Each row was made from one path, in order. Every step used is in the known rows, and no mark comes twice. Write each row's path.
(in the rows, 128 means zero)
Known rows
debo, kazev, mumef, poma, nunov, lapu: [154 134 117 141 120 116  34  92 131 133 124 221 107 138 178 138 179  87
 110 148  88  90 121 102 159 174 177 157 117 110 117 117 192 134 140 101
 123 122 133 162 106]
debo, nunov, mumef, lapu, kazev: [154 132  91 117  44 127  89 133 130 124 107 197 121 211 147 158 155 119
 114  93  88 141 107  92 149 150 187 162  98 143 106 147 107 121 144 108
  93 132 123 167 143]
mumef, lapu, poma, kazev, nunov, debo: [146 165 115 149  83 153 141 102  72 153 109 171 127 199 203 178 177 111
 116 126  94 136 114 108 149 163 184 165  83 121 127 126 170 120 106 119
 108 104 110 140 139]
poma, zizo, debo, kazev, mumef, lapu: [138 150  96 140  83 172  87  61  78 122 127 164 157 156 160 135 181 118
 121 108 107 112 101 138 167 134 218 159  90 120 100 129 170 133 127 112
 201 127 121 133 128]
zizo, poma, kazev, mumef, lapu, nunov, debo: [153 144 107 147  57 132 122 133  95 116 100 183 140 218 220 170 146 101
 119 138  94 111 143 101 160 145 208 134  90 121 147 129 164 127 118 127
 145 102 111 167 140]
debo, nunov: [120 116 100 131 102 139 100 119 129 136  93 147 103 169 130 132 117 136
 100 128 145 138 125 125 161 149 147 165 112 143 104 130 133 106 144 100
  95 140 133 142 153]
poma, nunov, lapu, kazev, mumef, debo: [137 148 106 121  87 109  76 137 101 140 131 208 123 172 132 139 165 117
 128 121  66 105 133 130 150 176 152 142  70  92 123 134 167 132 151 122
 156 133 137 136 103]
mumef, nunov, lapu, kazev, zizo: [152 155  89 118 106  82 103 118 172 148 160 205 104 198 161 162 150 126
 136  92  91 120 102  88 147 147 129 133 105 117 143 136 140 115 136 121
  83 131 145 178 159]
kazev, nunov, debo, lapu, mumef, zizo: [133 124 122 174  60 145  72  92  99 161 105 154 128 206 146 162 183 121
 156 132 118 100 113  86 153 150 135 140  81  99 132 156 126 120 109 106
 123 135 151 164 182]
nunov, lapu, kazev, mumef: [161 121 111 113  66  76  72 147 152 119 136 164 100 192 160 160 164 113
  82 110  80 116 115  89 152 136 154 135  99 134 127 139 144 138 150 118
 161 131 129 167 147]
debo, kazev, zizo, poma: [143 140 109 158 101 124 120  87 153 119 154 170 124 178 227 141 127 113
 141 133 114  82  86 124 169 130 154 129 145 139 146 131 141 100 155 117
 125 134 126 167 148]
zizo, debo, kazev, lapu, mumef: [127 145  82 136  72 127  56  60 111 138 113 173 114 205  96 165 178 128
 120 109  93 137  90 106 148 127 178 162  90 143 118 136 117 100 140 117
 192 186 123 163 170]
poma, nunov, lapu, kazev, zizo, mumef, debo: [156 173  90 114  73 107 100 102 131 154 143 231 156 212 140 139 154 100
 141 104  83  95 126 132 148 168 163 131 115  94 144 148 178 123 149 112
 126 116 143 158 120]
kazev, nunov, mumef: [147 123  97 167  59 129 135 121 116 138 136 161 116 156 144 180 142 111
 124 148 128 138  95 125 139 174 165 163  90 133 121 132 128 120 144 115
 154 128 113 107 131]
zizo, mumef, poma, nunov, lapu: [162 141  99 116 110 119  84  91 137 157 106 209 133 170 177 156 154  70
 114 132 128  94 145  98 143 158 179 151 138 102 130 139 201 136 138  90
 111  93 136 164 118]
mumef, kazev, lapu, nunov: [130 115  82 139  89 136 106 127 151 132 124 198 106 192 111 153 134 113
 165 100  79 129  99 109 128 134 152 166  95 120 128 118 146 114 132 126
 131 145 105 202 182]
poma, zizo, mumef, kazev, lapu: [168 145  66 106  61 147 135  85 144 133 148 183 148 182 126 141 150  94
 160  77 108 111  72 132 143  98 179 159 115 105 136 134 183 123 140 108
 153 129 113 193 173]
mumef, kazev, nunov, debo, lapu, poma: [146 156 132 166  69 172  90 103  99 145 105 173 116 199 189 149 155 116
 129 112  81 116 115 115 156 154 147 155  89 119 129 137 142 137 121 100
  79 112 134 195 155]
nunov, lapu, mumef, poma, kazev, zizo: [175 159  97 119  94  93  73 118 170 153 157 189 138 216 212 177 174  91
 117 117  71 101  90  75 143 141 140 130 150  97 132 117 205 126 125 109
 113 106 128 182 188]
mumef, debo: [122 152 108 139 108 160 105 130 104 161 109 158 135 139 126 137 133 134
 148 128 124 137 132 122 129 147 131 131 103  85 122 140 133 116 137 123
 148 126 122 112 121]
poma, nunov: [115 107 100 131 139 122 108 117 123 147 110 165 114 152 100 139 134 110
 123 145 130 104 138 155 139 160 144 165  99 135 126 127 180 116 144 101
 132 129 135 121 114]
poma, zizo, lapu, kazev, nunov: [110 120  74 124 123 131 145  93 101 135 144 166 101 180 152 164 198 143
 137  77  93 113  81 143 143 151 155 187  66 147 107 156 187 122 139 141
 126 121 104 168 166]
mumef, kazev, lapu, poma, zizo, debo, nunov: [111 174  65 124 107 187 118  56  85 145 109 175 134 199 168 130 141 122
 123  88  99 130  76 162 172 137 177 197 104 130  97 110 180 113 139  87
  98 143 138 181 181]
mumef, nunov, lapu, kazev: [145 149  96 102  92  98  89 124 170 152 124 202  87 174 134 162 172 130
 132  96  79 140 134  81 141 147 148 143  87 116 132 144 129 128 144 119
  86 128 136 162 133]
zizo, mumef, poma, kazev, lapu: [171 140  75 110  84 133 115 102 147 143 145 185 115 191 167 165 167  86
 119  85  95 130  79  99 141 117 190 148 159 110 118 141 200 114 141 106
 159 125  91 157 158]
debo, nunov, mumef, poma: [162 129  93 155  78 151  71 122 123 143 109 187 121 169 194 155 125 101
 111 136 131 146  98  93 150 160 161 163 142 112 105 132 124 119 144  88
 105 130 123 134 144]
mumef, lapu, nunov, debo: [134 146 108 152  96 141  90 131  97 137  72 181 140 195 146 162 134 119
 131 135 132 142 155  71 130 145 170 139  90 118 144 142 119 119 100 121
 107 122 122 172 147]
poma, zizo, mumef, nunov, lapu, kazev: [161 168  83  85  58 104  90  99 166 146 143 214 124 188 137 147 183 120
 134  80  82 120 132 107 156 127 168 152 103 114 140 151 174 140 142 107
 100 101 138 149 138]
lapu, kazev, mumef, debo: [137 131 106 136  69 129  83 147 100 140 136 168 125 179 128 136 156 137
 130 106  77 134 110 132 143 146 136 134  80  90 119 144 128 125 148 131
 197 143 121 112 125]
zizo, nunov, mumef: [167 113  86 151  77 114 104 123 156 136 126 168 130 154 127 175 114  97
 110 149 139 132 125 148 142 176 177 155 106 143 143 136 127 125 146  96
 154 126 124 109 123]
nunov, mumef, kazev: [173 133  92 143  41 142 119 137 163 130 130 176 132 163 137 159 140  93
 135 143  69 123  98 120 127 143 162 149  97 109 128 121 124 144 163 101
 129 131 124 159 141]
mumef, poma, zizo, lapu: [132 130  70 124 160 163 110  91 110 147 125 154 123 159 198 162 164 113
 135  90 132 110  98 114 133 121 157 163 127 121 109 150 198 130 129 116
 108  99 112 196 162]
debo, kazev: [132 134 116 145  98 136  56  99 159 128 121 165 103 142 116 128 166 133
 119 138  85 124 111 113 148 139 154 153 123 145 117 132 127 119 154 110
 127 149 119 133 124]
nunov, mumef, debo, poma, kazev, zizo, lapu: [149 160  57 137  90 128 113 132 137 131 148 165 108 199 210 190 142 102
 127 107  55 122  96 137 151 160 175 141 137 130 116 143 175 125 160 115
  84 128 116 197 130]
debo, poma, kazev, nunov, mumef, zizo: [143 122  93 168  54 145 114 122 137 148 144 152 103 156 209 184 181  92
 154 148  59 119  76 133 157 164 163 168 132 110 109 132 175 131 151  87
 112 122 124 114 136]

Write each row's path
[110 163  73 129 141 163 115  82  95 147 113 131 151 147 139 142 151 129
 107 126 139 124 116 157 138 132 161 151 109 122 117 139 187 124 139  98
 166 128 134 111 146]
poma, zizo, debo
[121 118 118 169  95 147 101  81 116 138 133 172  94 132 130 140 184 140
 137 135  99 128  88 135 156 166 157 174  85 138 102 129 144 114 141 129
 148 141 105 112 129]
debo, kazev, nunov
[129 164  86 116 131  92  59 135 137 142 139 214 115 191 191 147 155 113
 144 107  67 104 109 123 154 173 117 133 122 103 137 139 179 115 146 107
  62 140 151 199 123]
mumef, debo, poma, nunov, lapu, kazev, zizo
[151 150 105 132 100 107 119 126 167 148 169 146 127 219 194 160 139 108
 105 114  66 108  84 137 155 136 138 153 159 148 133 109 196 116 138  98
 112 109 128 143 160]
lapu, poma, kazev, zizo
[131 140 105 117 136 101  92 115 139 145 104 185 110 150 131 153 145 100
 111 148 126  95 155 111 139 173 159 150 103 131 133 123 188 125 138 103
  84 110 143 171 115]
poma, nunov, lapu
[123 170 101 125  98 138  98 123 115 151 118 187  98 135 209 171 188 112
 136 134  71 129 126 117 156 184 156 149 104  87 104 127 209 137 136 121
  81 101 115 156 121]
mumef, debo, poma, kazev, nunov, lapu
[138 154  99 136 123  90  65 132 140 121 134 199 113 218 138 140 150 132
 116 103  87  89 110 120 151 165 129 122 106 144 154 159 160 109 140 104
  70 155 151 203 147]
poma, nunov, debo, lapu, kazev, zizo
[152 154  92 139  82 154  54 114 118 129 154 210 126 157 193 151 197 119
 149  92  90 108  69 112 147 160 147 159 120 104 113 158 188 138 135 102
 106 101 113 151 156]
debo, lapu, kazev, nunov, mumef, poma, zizo
[148 154 127 120 100 114  75 115 143 155 110 152 117 188 196 165 134  99
  95 125 113 123 136  85 145 135 145 156 141 143 137 123 148 131 127  97
  87  94 138 184 138]
nunov, lapu, poma
[143 177 108 140  79 140  39  59 109 123 138 166 132 166 192 140 178 114
  84 131  71 107 105 132 177 143 198 167 119 144 112 115 178 140 145  95
 167 126 139 138 127]
nunov, lapu, poma, zizo, debo, kazev, mumef
[134 150 121 146  96 125  82  80 136 134 123 195  93 131 157 156 187 122
 126 140  96 114 111  90 154 175 170 159  93 130 113 126 156 121 136 128
  98 122 119 165 131]
debo, kazev, nunov, lapu
[132 165  82 139 100 109  92 141 128 124 103 189 100 197 125 172 148 127
 112 126  87 146 122  88 131 148 166 143 101 138 149 128 160 103 122 123
 100 150 108 172 155]
poma, kazev, lapu, nunov, debo
[144 129  91 111  58 143 142  79  94 141 144 193 155 194 155 153 199 116
 152  70 108 118  86 135 153 139 187 178  82 117 112 156 190 132 119 128
 165  93 106 133 154]
poma, zizo, mumef, lapu, kazev, nunov
[141 166 109 161  91 145  63  86 128 144 108 198 101 139 117 138 165 149
 132 146  96 150 133 102 156 145 161 145  85 118 138 132  94 108 138 114
  98 168 135 120 105]
mumef, nunov, debo, kazev
[128 148 111 142 124 131  59 124 112 132  83 175 105 168 110 138 141 126
 107 140 134  95 163 122 149 166 151 126  91 135 142 158 161 123 134  95
  72 138 148 179 116]
poma, nunov, debo, lapu
[155 108  99 122  68 132 102 135 117 118 123 136 121 174 205 166 160  93
 110 108  85 130 119 123 166 130 190 148 116 116  97 131 190 145 128 101
 159 110 108 151 128]
debo, poma, kazev, mumef, lapu
[152 104  84 135 130  87 105 112 169 137 155 179 127 196 144 154 134 120
 122  97 114 112  92 155 148 156 131 146 106 142 147 141 153 106 138 112
 143 141 127 142 169]
lapu, kazev, zizo, nunov
[104 136  79 143 115 163 114  86  97 147  75 141 117 177 132 138 126 135
  84 125 143 144 129 142 163 159 172 167 101 142  90 133 140 108 152  96
 128 156 138 121 152]
zizo, debo, nunov
[130 107  99 142 162 143  93 111 109 159 113 187 120 148 155 139 152  94
 134 136 132 109 122 134 135 161 137 165 120 102 119 130 189 120 135  96
 133 119 126 124 120]
mumef, poma, nunov
[105 152  98 151  97 148  47 106 127 131 121 220 100 167  96 135 154 141
 172 108  75 140 106 102 139 154 166 162 105 121 122 128 127  96 136 137
 129 157 101 165 138]
mumef, debo, kazev, lapu, nunov
[130 121 101 144  90 141 186 108 118 139 144 154 104 163 210 165 174 112
 136 135  99 101 102 156 160 161 173 158  95 127 119 123 209 118 150 129
 149  94  93 114 143]
zizo, poma, kazev, nunov
[153 192 111 102  39 141  88 102 142 158 113 193 132 219 188 146 159  94
  90 112  46 118 146 121 174 158 199 164 148 122 113 120 201 135 149  93
  75  79 131 150 131]
zizo, mumef, debo, nunov, lapu, poma, kazev
[135 135  84 122 109 135 163 106 146 140 146 158 100 181 203 168 159  93
 156 103  96  90  77 110 151 116 179 139 138 119 134 131 190  97 149 115
 122 124 109 177 166]
mumef, zizo, poma, kazev, lapu
[150 175 123 128  83 134  58 135 147 140 113 149 105 205 176 152 168 120
  80 121  56 113 141 110 157 143 163 136 138 146 134 135 182 137 134  89
  67 106 130 167 140]
nunov, debo, lapu, poma, kazev
[138 172  91 151 100 134  72  79 119 138 120 209  79 149 109 150 156 141
 144 112 115 156 100  90 153 131 173 149  85 125 139 135  95  84 130 125
 103 189 120 167 122]
mumef, nunov, debo, kazev, lapu
[112 128  87 160 129 171 128  78 105 170 102 123 136 165 152 158 155 109
 128 133 120 113 107 125 137 136 162 142 118 106 107 140 145 122 143  93
 167 143 145 110 156]
mumef, zizo, debo
[132 124  95 131 122 141 122  96 116 152 129 197 110 195 136 146 137  91
 152 108  86 104  96 158 145 142 153 190  97 132 131 106 178 113 139  94
 116 137 130 182 138]
mumef, kazev, lapu, poma, nunov
[124 173 121 156  94 151  83  48 104 157 111 183 109 177 201 162 181 113
 104 128  80 128 110 118 163 171 184 179 110 145 106 117 153 126 132 107
 118 118 129 151 130]
zizo, debo, kazev, nunov, lapu, poma
[138 138 118 158  48 140  79  98 114 158 116 160 123 213 153 168 209 120
 147 132  71  92 107  98 156 159 155 143  86 100 128 147 168 127 121 107
 112 121 139 156 180]
poma, kazev, nunov, debo, lapu, mumef, zizo
[123 165  98 139 107 154  70  92 117 139 129 199 100 137 104 135 161 136
 161 103  94 137  86 103 143 140 161 146 108 111 119 137 117  91 143 132
 134 169 107 165 126]
mumef, debo, kazev, lapu
